Each row comes from the steps of one path. Every step used is in the known rows, and no mark comes twice. Write the path behind each row, first mark first.
Known rows:
gelal > zarezaz > liku > sopu > pomem > rofep: [ 0.221  0.921  0.074  1.040 -1.465  3.868  0.682 -0.305 -1.082 -0.008
 -1.025 -2.348  0.249 -0.568  1.723 -3.481  0.198 -1.698  1.694 -3.634
  2.427 -0.169]
zarezaz > liku > sopu > pomem: [ 0.739  2.311  0.413  0.662 -1.722  2.955  1.797 -0.715 -1.496 -0.298
 -0.896 -1.366  0.007 -0.617 -2.254 -3.874 -0.145 -2.319  1.351 -1.648
  0.609  0.087]
rofep > pomem: [ 0.900 -0.431  0.618  0.726  1.165  0.243  2.513 -0.021 -1.022 -1.020
  0.026 -1.468  0.052 -1.339 -1.507 -0.025 -0.268 -0.716  0.929  0.066
  0.224 -1.005]
zavobe > gori > pomem: [-0.211  0.297 -0.323  0.927  0.559  1.843  1.842  1.833 -0.572 -1.971
 -0.256 -1.498 -0.888 -0.788 -2.134 -1.866  0.178 -0.683  0.384  0.589
 -0.214 -3.157]
gelal > zarezaz > liku > sopu: [ 0.829 -0.159  1.869  0.221 -2.233  2.869  1.911 -0.214 -1.030 -0.861
 -0.933  0.254  1.664 -0.534 -1.022 -2.795 -1.454 -0.740  1.696 -2.881
  1.656  1.321]
gelal > zarezaz: [-0.045 -1.798  0.726  0.504 -1.073  1.473  0.599  0.567 -0.280 -1.034
 -0.314 -0.032  1.200 -0.960  1.026 -0.831 -1.018 -0.133  0.836 -0.809
  1.125  0.119]
gebu > zarezaz > liku: [ 1.567  0.137  2.213 -0.816 -1.143  1.209  0.150 -0.712 -1.537 -0.332
 -1.974 -0.442  1.009 -0.532 -0.903 -2.164 -0.387 -0.278  1.175 -0.533
  0.757  0.117]
zavobe > gori: [ 0.582 -0.743 -0.009  0.418  0.768  3.308  1.583  1.220  0.517 -1.238
 -0.654 -0.500 -0.422 -1.247 -1.649 -1.501  0.601 -1.067  1.810 -0.138
 -0.087 -2.501]
sopu > pomem > gori > zavobe: [-0.946  3.831 -0.686  0.136 -0.363  2.842  1.694  0.345 -0.742 -1.290
  0.230 -0.927 -2.534 -0.631  2.440 -3.187  0.117 -1.401  0.124 -0.288
 -0.494 -2.074]
pomem > sopu: [ 1.440  0.484 -0.688 -0.013 -0.168  1.458  1.184 -1.251 -0.613 -0.675
  0.367  0.347 -0.406  1.458  0.271 -0.784  1.035 -2.024  0.339 -0.437
 -0.233  0.216]
rofep > pomem > sopu > liku > zarezaz: [ 2.673  0.126 -0.735  1.287  0.630  1.739  2.664 -2.178 -1.652 -0.846
 -0.745 -1.547  1.065  1.170 -1.978 -1.713  2.933 -3.916 -0.485 -0.672
  1.325  0.525]
gelal > zarezaz > liku > sopu > pomem > gori > zavobe > rofep: [-1.088  3.759  1.114 -0.921 -2.629  3.447  1.879  1.369 -1.256 -0.545
 -0.725 -0.172 -1.346 -1.640  2.115 -5.301 -1.840 -0.510  0.726 -2.267
  1.370 -1.282]
gepig > zavobe > rofep > pomem > sopu > liku: [ 0.227  0.490 -0.788  0.121  1.294 -1.151  2.721 -0.816 -0.833  0.181
 -0.392 -1.095 -0.122  1.647  0.206  0.034  0.582 -2.082 -1.221 -0.095
  0.733 -1.080]
gepig > zavobe: [-0.810 -0.244  0.130  0.696  0.263  0.378  1.193 -0.035  1.212 -1.036
 -0.046 -0.196  0.066  0.739  0.834 -0.142 -2.181 -0.650  0.807  0.409
 -0.145 -0.540]
zarezaz > liku > sopu > pomem > gori > zavobe: [ 0.026  5.500  0.384  0.034 -1.649  4.227  3.149 -0.384 -1.529 -1.163
 -0.397 -0.494 -2.124 -0.299  0.414 -5.061 -0.442 -2.022  0.860 -2.302
 -0.017 -0.863]
gepig > zavobe > gori: [-0.802 -0.758  0.004  0.645  0.848  2.252  2.021  1.334  1.653 -1.451
 -0.715 -0.387 -0.481 -0.330 -0.153 -0.731 -0.900 -0.898  1.479 -0.094
 -0.098 -2.560]
gebu > zarezaz > liku > sopu > pomem > gori > zavobe: [ 0.526  4.595  1.203 -0.860 -1.989  2.749  2.144 -0.958 -2.922 -1.013
 -0.877 -0.976 -1.194  0.672  1.272 -5.771  0.238 -1.215  0.659 -1.753
  1.060 -0.461]
gepig > zavobe > rofep > pomem > sopu > liku > zarezaz: [ 0.807 -0.218 -0.680  0.403  0.926 -0.189  2.033 -0.927 -0.025 -0.161
 -0.784 -1.164  0.631  1.568 -0.309 -1.260  0.431 -2.991 -0.685  0.560
  1.589 -0.591]
vamu > rofep > pomem > sopu > liku > zarezaz: [ 2.672 -0.578 -1.521  0.571  1.570  2.713  2.281 -2.517 -1.556 -0.166
 -0.579 -1.654 -0.102 -0.793 -0.913 -1.775  4.031 -2.697  0.221 -0.278
  1.668 -0.293]
zarezaz > liku > sopu: [ 1.478  1.298  1.236  0.246 -1.138  2.802  2.155 -0.796 -0.879 -0.656
 -0.513  0.020  0.539  0.182 -2.631 -2.764 -1.478 -1.470  1.872 -1.529
  0.329  0.670]
vamu > rofep > pomem: [ 0.919 -1.196 -0.154  0.035  2.074  1.334  2.100 -0.374 -0.969 -0.442
  0.130 -1.603 -1.045 -3.357 -0.446 -0.193  0.788  0.339  1.590  0.499
  0.563 -1.838]
gepig > zavobe > rofep > pomem: [-0.928 -0.733  0.738 -0.195  1.332 -1.621  1.830  1.270  0.512 -0.297
 -0.147 -1.005 -0.361 -1.062  0.125  0.362 -2.749  0.104  0.682  1.378
  0.451 -2.188]
gori > zavobe > rofep > pomem > sopu: [ 1.183  0.988 -0.237 -1.726 -0.284  0.361  2.881  1.159 -1.745 -0.627
  0.753  0.315 -1.696 -0.277  0.766 -1.392 -0.365  0.166 -0.136 -0.599
  0.789 -1.525]

Write each row's path:
[-1.417  0.374 -1.281  1.381  2.047  1.607  1.390  1.693  1.118 -1.613
 -0.003 -2.450 -1.960  1.063  1.642 -0.735 -0.645 -0.616  0.541 -0.289
  0.370 -4.070]
gepig > zavobe > gori > pomem > rofep
[-0.092  0.660 -1.736  1.258  1.091  2.537 -0.496 -0.078 -0.031 -0.026
  0.012 -2.841 -1.356 -0.165  2.273 -1.737  0.923 -1.805  1.084 -0.375
  0.577 -2.006]
sopu > pomem > rofep
[-0.101  0.771 -1.249  1.169  1.320  0.945  0.239  0.316 -0.590 -1.072
  0.795 -2.482 -1.394  1.221  1.140 -0.987 -0.687 -0.531  0.117  0.143
  0.219 -2.038]
gori > pomem > rofep
[-1.261 -0.596  0.102 -0.449  0.442 -0.283  0.099  1.288  1.479 -0.100
  0.000  0.125 -0.384  0.211  0.915 -0.411 -3.510  0.022  0.818  1.708
 -0.004 -1.636]
gepig > zavobe > rofep
[ 1.697  0.969 -1.372  0.717  0.114  1.986  1.387 -2.047 -1.426 -0.343
 -0.181 -0.277  0.350  2.283 -0.444 -1.331  2.462 -2.985 -0.774 -1.112
  0.123  0.719]
pomem > sopu > liku
[-0.512  5.181  0.485 -1.091 -1.482  3.484  2.027  0.845 -1.167 -0.313
 -0.349 -0.363 -2.457 -0.854  0.652 -5.372 -1.733 -1.272  0.954 -1.097
  0.154 -1.796]
zarezaz > liku > sopu > pomem > gori > zavobe > rofep
[ 1.642  0.900 -1.544  1.373  0.064  3.211  1.908 -0.396 -1.209 -1.795
 -0.974 -1.559  0.081  1.859 -2.632 -3.434  3.288 -3.824 -0.966 -0.223
  0.955 -1.629]
zavobe > gori > pomem > sopu > liku > zarezaz
[-0.233  3.168 -0.853  1.155  0.559  2.171  1.942 -1.654 -0.967 -0.949
  0.612 -1.692 -1.337  0.963  0.298 -3.534  0.457 -2.942  0.803  0.234
 -0.317 -0.820]
liku > sopu > pomem > gori
[-0.616  2.571  0.086 -1.570  0.511  1.975  1.077  1.496  0.218 -0.704
  0.470  0.642 -2.528 -0.501  2.045 -2.454 -2.219  0.304  0.653  1.043
 -0.773 -2.400]
pomem > gori > zavobe > rofep
[ 0.219  2.738  0.632 -0.018  1.140  1.581  3.980  0.256 -1.131 -1.912
  0.616 -0.748 -2.109 -1.052  1.099 -1.231 -0.547 -0.373  0.443 -0.535
 -0.424 -2.015]
rofep > pomem > gori > zavobe
[ 0.506  1.871  0.640  0.791  2.266  0.665  3.255 -0.980 -0.443 -1.238
  0.135 -1.602 -1.175 -1.234 -0.253 -0.193  0.318 -1.522  0.726  0.536
 -0.904 -1.772]
rofep > pomem > gori
[-1.065  3.795 -0.977 -0.885 -0.421  2.288  1.636  0.916 -1.211 -0.627
  1.106 -0.574 -2.680  0.316  1.711 -4.919 -1.517 -0.994  0.572  0.414
  0.177 -2.036]
liku > sopu > pomem > gori > zavobe > rofep
[ 0.246  4.617  0.574  0.917 -0.564  3.259  2.343 -1.636 -0.918 -0.613
 -0.845 -1.426 -1.228 -0.414 -0.924 -4.025  0.361 -3.167  1.192 -1.070
 -0.451 -0.655]
zarezaz > liku > sopu > pomem > gori
[-0.681  2.946 -0.568  1.084  0.841  1.953  0.844 -0.926 -0.062 -0.806
 -0.360 -1.765 -1.644 -0.820  1.158 -2.178  0.761 -2.615  0.368  0.844
 -0.962 -1.864]
sopu > pomem > gori
[-0.395  1.230 -0.933  0.882  0.244  0.693  2.760  0.516  0.118 -2.098
 -0.102 -0.608 -1.431  1.864  0.197 -0.961  0.627 -1.599 -0.706 -0.238
 -0.217 -2.525]
gepig > zavobe > gori > pomem > sopu
[ 0.368  0.996 -1.962  1.338  0.724  2.776  0.561 -0.791 -0.895 -0.101
  0.881 -2.755 -1.086  1.557  1.424 -3.124  0.445 -2.323  1.526 -0.979
  1.209 -0.999]
liku > sopu > pomem > rofep
[-0.499  4.127 -0.981  0.271 -0.610  3.177  2.795 -0.422 -1.529 -1.466
  1.089 -0.763 -2.241  1.095  1.520 -4.600 -0.332 -1.739  0.504 -0.892
  0.109 -1.029]
liku > sopu > pomem > gori > zavobe
[ 0.079 -0.015  0.477 -1.392  0.099  0.335  2.470  2.389 -1.240 -0.693
  0.509 -0.434 -1.148 -1.849 -0.234 -1.491 -2.180  1.188  0.693  0.138
  0.799 -2.292]
gori > zavobe > rofep > pomem
[ 0.087  0.376 -1.296  1.143  1.885  2.729  0.953  1.673 -0.054 -1.536
  0.075 -2.754 -1.870  0.002  0.165 -1.461  0.703 -0.723  0.784 -0.344
  0.243 -3.971]
zavobe > gori > pomem > rofep
[ 0.589  1.140 -0.045  0.194  3.190  1.683  2.644 -1.256 -0.496 -0.665
  0.233 -1.823 -2.221 -3.275  0.782 -0.346  1.196 -0.434  1.314  0.891
 -0.602 -2.492]
vamu > rofep > pomem > gori
